Known rows, with every step that occurs:
V, Z, Y: [ 11  38  25 -16 -14 -19 -33 -47  -6   6   0 -11  24   2 -12  -9   4 -47
  90  -1  29   6  -5 -12  18]
F, Y, R, Q: [  8  -8  10  -8  12   3 -25  11  26  -7   7   8  -2  51 -19  36  -8   2
 -10  23 -23  -4  17  43 -23]
V, Z, Y, F: [ 24  29  12  10 -14 -50 -39 -33  21  17   3  13  36  -3 -13 -16  13 -47
  79 -24  36 -13  42  -6   7]
R, Y, F, V: [ 40  15 -28  23  32 -14   2   0  33  -4  -6  14   2  19  17  -1  -4 -18
   1 -48  24  52  55  -9 -29]
R, Y, F, V, Z: [ 29  12  15  21 -14 -33  -9   5   8   6 -16  -1  19  11 -14   2   2 -33
  59 -33  52  36  44  -1  -8]
F, V, Z, Y, R: [ 43  12   0  -9  24  16   4  37   7 -20 -10 -12   6  -2 -20 -19 -19 -27
  64 -52  34  17  13  12  27]
Q, Z, V, F: [ -7 -32 -43   5   5 -23  42 -54 -68  -8 -29 -20   2  14 -36  19  13 -36
 -52  20  54 -19  -7   7 -48]
Z, Y, R, Q: [ -1  -3  -2  -4  37  14 -26 -21  15 -21  11  -4   1  39  -9   8 -26 -11
   6 -14 -24   6  13  16 -14]
Z, V: [ 20  11 -23  -4  34 -51  15 -39 -34  -5  13   2   4  23  -2  14  21 -46
 -25  45  33 -14 -24  21 -15]
Q, C: [ -8  -7  23 -45  -5  -8   3 -28   2   9  -9 -35   9  22   2  26  -4 -49
   8  18  -7  32  26  10 -13]
F, Y, R: [ 52   4  -3 -20   6   4   2  43  32   8 -15   6  -5  14 -31  27   9  -8
  -3  12   9  -6  19  56   3]
R, Y, C: [ 13  -2 -25  25   9  28  11 -24  47  18 -76 -28  -4  -8   2   7 -25 -19
 -42 -30  28  55  45  32 -31]
Y, R, Q: [  6 -14   7  -2  29   7 -15 -20  11 -14  -3 -11  -7  50 -17  26 -22 -11
 -24  -2 -22   4  22  37 -26]
F, Y, Z, V: [ 19  21 -55  -2  21 -66  11  17  15 -23 -34  29  19  21  18  17  40 -42
 -39  56  24  -6 -27  34 -21]
Z, Y: [ 16  40  -1 -21  19  -4 -25 -62   8   1   7  -3  10  10   9  -8   1 -38
  43  -3   6  12  -2 -15   4]
V, Z, Y, R, Q, C: [-33 -29  30 -34  -2   7 -14  13   4 -11  10 -33  21  29 -18  14 -31 -33
  45  -6 -18  28  25   8  -1]
Q, Z: [ 23  10 -14  -5  -6  -8   3 -50  -4   4 -41 -24   3  34 -37  25   6 -32
 -11  21  13   2   3  14 -41]
Q, Z, V, F, Y, R: [ 30 -32 -40  -4   4   0  36  47 -13  -5 -25   0   0   9 -55  26  12  -7
 -35  16  36 -24   7  47 -21]
Z, V, F, Y, R, Q: [ -9 -35 -13   1  20  -7  -1  13 -10 -15  11  10  -1  43 -26  34  -4   0
 -35  27   1 -19   9  39 -30]
R, Q, Z: [ -9  -1  -5   4  -2  -6 -18 -59  -4  -8 -23 -19   5  62 -32  31  -7 -19
 -18  26 -12   0   3  11 -58]
F, Y, R, Q, Z, V: [  7 -16 -42   9  25 -31  11  20 -21 -20  13  11   9  47 -40  28  11 -13
 -34  55  15 -27 -26  33 -37]
R, Y, Z: [ 14  13 -61   9  14 -18   6 -30  53 -15 -93  -4  14  18  14  24   4 -34
 -59  -2  -7  68  20  14 -42]

Rows:
[ -5  -5  16  -2  16   5 -30 -11   6 -17   6  -9  10  35 -23   7 -25 -16
  37 -12  -9   4  12  16  -5] : V, Z, Y, R, Q
[ 42  12 -16 -16  37  19   2   2  17 -10  -9 -10   0   0 -19  -9 -15 -24
  18 -31   6   7  14  20  14] : Z, Y, R
[-14 -30 -73  13  19 -29  44 -41 -30 -19 -63  -7   9   3  -4  19  11 -38
 -83   5  40  22   5   6 -49] : R, Y, Z, V, F
[  8  25  13  10  -9  11 -15 -17  29   9 -57 -27  15 -24   3 -27 -20 -43
  55 -43  54  13  24  20  11] : V, Z, Y, C
[ 38  36 -15   8  38 -19 -13  -3  28 -14  14  21   9  13  32 -27   1 -31
  47 -59  30  22  41 -20  -5] : Z, Y, F, V
[ 27  24  39  -4 -14 -22  -6  -7 -16  -4 -18 -18   7  20  -6   5   3 -42
  68 -18  51  23  11   7   4] : F, V, Z
[ -5 -25 -27  -1  14 -29  35 -61 -63  -4 -14 -14  -1   9 -15  18  15 -41
 -47  17  51 -16  -1   9 -34] : Z, V, F
[ 14  28   8  14   4  20  -7   6  31  -5 -52 -23  10 -20  20 -36 -24 -39
  61 -65  60  27  26  11  12] : F, V, Z, Y, C
[  8   0   6 -21 -30 -10  -7 -26  -5  22 -18   6   2  16 -16  38  27 -17
  -4  36  26  -9  19  21 -25] : V, F, Y
[  7   8 -38 -10 -20 -25   2  -5  36 -11 -90  10  15  11  13  27  29 -32
 -40  12  14  12  19  29 -35] : V, F, Y, Z
[  4  -6 -16 -13 -12 -33   9 -11 -28  12   2  16   6  14 -15  32  35 -20
 -19  54  39 -23  -4  22 -23] : Z, V, F, Y
[ 37  30 -27  14  30 -13  -8   2  26 -18   2  16  12  17  15 -26  -1 -28
  42 -57  32  19  37 -23 -18] : Q, Z, Y, F, V
[-28 -41 -37  12   9 -21  28 -61 -66 -15 -18 -17   3  34 -34  25   4 -29
 -55  25  37 -19  -6   4 -59] : R, Q, Z, V, F
[ -6 -34 -20   4 -10  14   1  -3  -4 -10 -33 -13   2  47 -56  37 -10   3
 -30  14  -2 -11  17  28 -54] : V, F, Y, R, Q, Z
[ 37   9   5 -13  10   7  -3  14   5  -6 -15 -16  12  -6 -35  -8 -14 -31
  55 -31  26   3  12  21  25] : V, Z, Y, R
[ 13  31 -22 -13   9   2 -16 -54   3  -4 -13 -12  15  16 -18  -6  -1 -33
  35   0   8   7  -8 -19 -16] : Q, Z, Y
[-18 -22 -23  -2 -16 -26   2 -11 -29   2   0  14  10  36 -30  40  25  -9
 -25  61  27 -27  -9  17 -47] : R, Q, Z, V, F, Y
[ 29   5 -27  23   6 -33 -14 -41  39  27 -15  11  17  12 -15  17   7 -22
 -16 -10  12  29  63   6 -35] : R, Y, F
[ 17   3 -41   4  25 -42  24 -31 -36 -10  -5  -6   8  29 -28  17  20 -40
 -32  49  35 -18 -31  17 -35] : Q, Z, V
[ 35 -22 -12 -16  -3  14  17  30   7   7 -28  -2  -7   5 -39  28   6  -7
 -20   0  22 -10  30  49  -9] : V, F, Y, R
